What can hang from each mark
zalen: darok lizaf ribik tamid
lizaf: fira zalen
ribik: kufam zalen
dibiz: tamid
darok: zalen
lipibat: kufam zalen

Each row was made from one small tree. The marks that hang from a mark follow it in brackets, in alphabetical order. Every link used is in the known rows. Write each row's tree.
Known rows
darok(zalen(lizaf(fira) ribik tamid)): [ 2.92  1.84 -0.96  4.87 -4.29  1.64 -3.31  2.85  1.71  0.75  0.97  1.03
 -2.67 -5.55  1.76 -5.07  2.60  1.76 -6.76 -1.49]
darok(zalen(ribik)): [ 1.02  0.18 -1.06  1.70 -3.54  1.18  0.51  0.40  1.62 -0.27  0.42 -2.27
 -0.81 -3.26  2.37 -4.70  2.00  0.70 -2.24  1.28]
zalen(darok lizaf(fira) ribik tamid): [ 4.46  2.15  0.88  5.34 -0.66  0.39 -6.62  4.37  0.16 -1.33  1.25  2.70
 -2.07 -4.91  2.71 -4.45  2.92  1.40 -6.51 -4.04]
darok(zalen): [-0.20  0.07 -1.93  1.01 -2.07  1.50  0.49 -0.54  0.75 -0.76  0.20 -1.69
 -0.33 -1.35 -0.31 -2.10  0.28  0.55 -0.66  1.18]
zalen(lizaf): [ 0.50  0.59  0.45 -0.62 -0.19  1.57 -1.63 -0.23  0.62 -0.63  0.99  2.88
  0.69 -1.31 -0.70 -1.41  0.66  0.28 -1.88 -1.01]
lipibat(zalen(ribik)): [ 1.39  1.18 -1.37 -0.06 -2.13 -0.63  0.25  2.89  0.62 -0.20 -0.33 -0.67
 -1.44 -1.41  1.28 -2.30  0.38  4.53 -1.21  2.35]
lizaf(fira zalen(darok ribik(kufam) tamid)): [ 5.29  0.34 -1.69  6.24 -0.20 -1.54 -2.37  2.68 -2.24  0.86  4.25  0.16
 -5.01 -3.66  3.34 -3.34  2.80  3.84 -6.39 -2.52]
ribik(kufam zalen): [ 1.63  0.06 -2.95  0.06  0.28  0.03  1.95 -0.87  1.22  2.08  3.04 -1.82
 -2.86 -0.54 -0.32 -1.59  2.77 -1.56  0.27 -0.52]
ribik(zalen(lizaf tamid)): [ 2.86  2.01 -1.27  3.84 -0.06  1.37 -1.65  1.25  2.99  0.66 -0.09  2.67
 -1.78 -2.18 -1.52 -1.38  1.78 -1.89 -3.13 -1.95]
zalen(lizaf(fira)): [ 0.76  1.33 -0.17 -0.59 -1.27  0.82 -2.40  1.74 -1.23  0.46  1.30  2.14
 -0.30 -2.17  0.09 -1.08  0.53  1.56 -3.60 -1.38]
ribik(kufam zalen(darok lizaf(fira) tamid)): [ 4.66  2.09 -2.76  4.95  0.48  0.50 -5.00  2.67  0.46 -0.05  3.78  1.75
 -3.84 -4.03 -0.17 -3.63  3.96 -0.57 -5.16 -4.70]
lipibat(kufam zalen(tamid)): [ 2.01  0.70 -3.76  2.39 -0.42 -1.74 -0.95  0.00  0.21 -0.02 -1.45  1.88
 -1.23  1.58 -1.34 -0.13 -1.32  6.15 -1.45  1.96]
lipibat(kufam zalen(darok lizaf)): [ 2.50  0.31 -3.29 -0.54  0.61  0.91 -4.12  0.18 -1.38 -3.66  0.54  3.68
  1.70 -0.78 -0.50 -3.84 -0.44  6.99 -2.26  1.05]
dibiz(tamid): [ 0.54  1.25 -0.41  0.73 -0.50 -0.60 -1.02 -1.04  1.79  0.72 -1.50 -0.82
  1.72  1.71 -0.56  2.72 -0.10 -0.39  0.94 -1.87]
zalen(lizaf ribik tamid): [ 3.76  1.08  1.61  3.62 -0.68  0.70 -3.04  1.19  2.71  0.60  0.57  3.21
 -1.49 -3.52  1.08 -3.65  2.70  0.19 -4.60 -2.17]
lipibat(kufam zalen(darok lizaf(fira) tamid)): [ 4.06  1.65 -3.57  3.49 -0.63 -0.44 -5.98  3.13 -1.89 -2.20  0.30  4.05
 -0.76 -1.43 -0.28 -2.63 -0.34  7.91 -5.32 -0.90]
zalen(lizaf tamid): [ 2.38  1.16  0.49  3.14  0.08  0.79 -3.19  0.33  2.24  0.01  0.15  3.92
 -0.70 -1.61 -1.14 -1.36  0.81 -0.06 -3.00 -2.34]
zalen(darok lizaf tamid): [ 3.37  1.05  0.78  4.78  1.52  1.43 -6.00  1.40  1.21 -2.83  0.77  4.05
  0.06 -2.45 -0.29 -2.55  1.08  0.10 -3.70 -3.87]

Write each row's tree
[ 2.84 -1.44 -1.43  0.47 -0.80 -0.65  2.35 -1.14 -0.90  2.21  4.27 -0.45
 -3.25 -1.69  2.59 -3.08  2.15  2.73 -3.17  1.13]
lizaf(zalen(ribik(kufam)))
[ 5.30  1.16 -0.08  4.89 -0.20  0.03 -6.05  2.70  0.48  0.09  4.47  2.57
 -3.36 -5.09  2.64 -5.33  4.77  1.57 -6.36 -5.15]
zalen(darok lizaf(fira) ribik(kufam) tamid)
[ 3.89  0.99 -2.93  0.31 -1.76 -0.52 -4.82  3.52 -2.31 -2.29  1.47  2.31
 -0.05 -3.06  2.36 -5.27  1.17  8.57 -5.51  0.70]
lipibat(kufam zalen(darok lizaf(fira) ribik))
[ 1.67  0.18 -1.08  1.18 -2.43 -1.23  1.51  2.93 -2.83  1.69  1.61 -0.87
 -2.75 -2.07  3.02 -1.10  0.25  4.12 -4.88  1.12]
lizaf(fira zalen(ribik))
[ 3.96  1.34 -2.01  4.04 -4.02  1.23 -2.99  0.90  1.84  2.16  3.98  0.68
 -4.56 -6.08  1.82 -6.37  4.59  1.91 -6.50 -2.54]
darok(zalen(lizaf(fira) ribik(kufam) tamid))
[ 3.67  0.91  1.36  6.33  0.66 -0.50 -4.35  2.51  1.23 -1.59  0.25  0.75
 -1.38 -2.87  2.57 -3.29  2.30 -0.36 -3.13 -2.63]
zalen(darok ribik tamid)
[ 4.18 -0.44 -1.26  4.47 -0.67 -1.24  0.96 -0.58  0.40  2.84  3.28  0.66
 -5.08 -1.75  1.98 -2.40  2.39  2.31 -4.64 -0.30]
lizaf(zalen(ribik(kufam) tamid))
[ 4.05  0.36 -0.32  0.93 -0.40  0.66 -5.01  2.15 -1.05 -0.56  5.17  1.76
 -2.10 -5.13  3.48 -5.91  4.71  1.92 -5.26 -3.56]
zalen(darok lizaf(fira) ribik(kufam))
[ 3.86 -1.49 -1.34  2.38  0.35 -0.13 -0.32 -0.16 -1.97 -0.67  4.74 -0.25
 -2.76 -2.86  3.33 -4.50  2.34  2.96 -3.46 -0.40]
lizaf(zalen(darok ribik(kufam)))
[ 5.35  0.95 -2.17  4.05 -0.19 -0.04 -5.50  1.89  0.97 -2.71  0.57  4.09
 -0.39 -2.71  1.27 -5.78  1.31  6.79 -5.13 -0.22]
lipibat(kufam zalen(darok lizaf ribik tamid))
[ 2.27  2.27 -1.73  1.92 -0.19  1.34 -3.68  3.80 -1.29 -1.74  1.81  0.72
 -0.76 -3.41  0.62 -2.84  1.94  0.05 -3.89 -2.52]
ribik(zalen(darok lizaf(fira)))
[ 2.32  1.11 -3.07 -0.76 -0.93  0.70 -0.65  0.92  0.10  2.46  4.03  0.36
 -3.18 -2.71 -0.32 -2.41  3.30 -0.01 -3.39 -1.97]
ribik(kufam zalen(lizaf(fira)))
[ 1.74  0.43 -0.45  1.01 -3.48  2.83 -1.34  0.16  2.15 -0.56  1.58  0.65
 -0.50 -4.85  1.76 -6.07  2.32  1.20 -4.09  0.59]
darok(zalen(lizaf ribik))
[ 3.67  2.87 -1.70  5.57 -0.09  0.81 -5.10  4.44  0.26 -0.96  0.90  1.76
 -2.19 -3.58 -0.10 -2.31  2.18 -0.63 -5.10 -4.09]
ribik(zalen(darok lizaf(fira) tamid))
[ 1.73  1.24 -0.06  1.22 -0.18  1.17 -5.28  2.96 -2.18 -2.21  1.88  2.17
  0.49 -2.91  1.03 -2.46  0.81  1.60 -3.90 -3.01]
zalen(darok lizaf(fira))
[ 3.19  0.21 -0.14  4.89 -0.86 -0.91  0.53  1.24  0.22  1.33  0.31  0.84
 -3.30 -1.74  1.90 -1.53  0.65  2.46 -4.59  0.29]
lizaf(zalen(ribik tamid))
[ 2.98  1.30  0.83  1.69 -1.05  0.75 -5.27  3.70 -1.13 -1.73  2.16  1.63
 -0.37 -4.93  3.03 -4.88  2.72  2.05 -5.33 -2.72]
zalen(darok lizaf(fira) ribik)
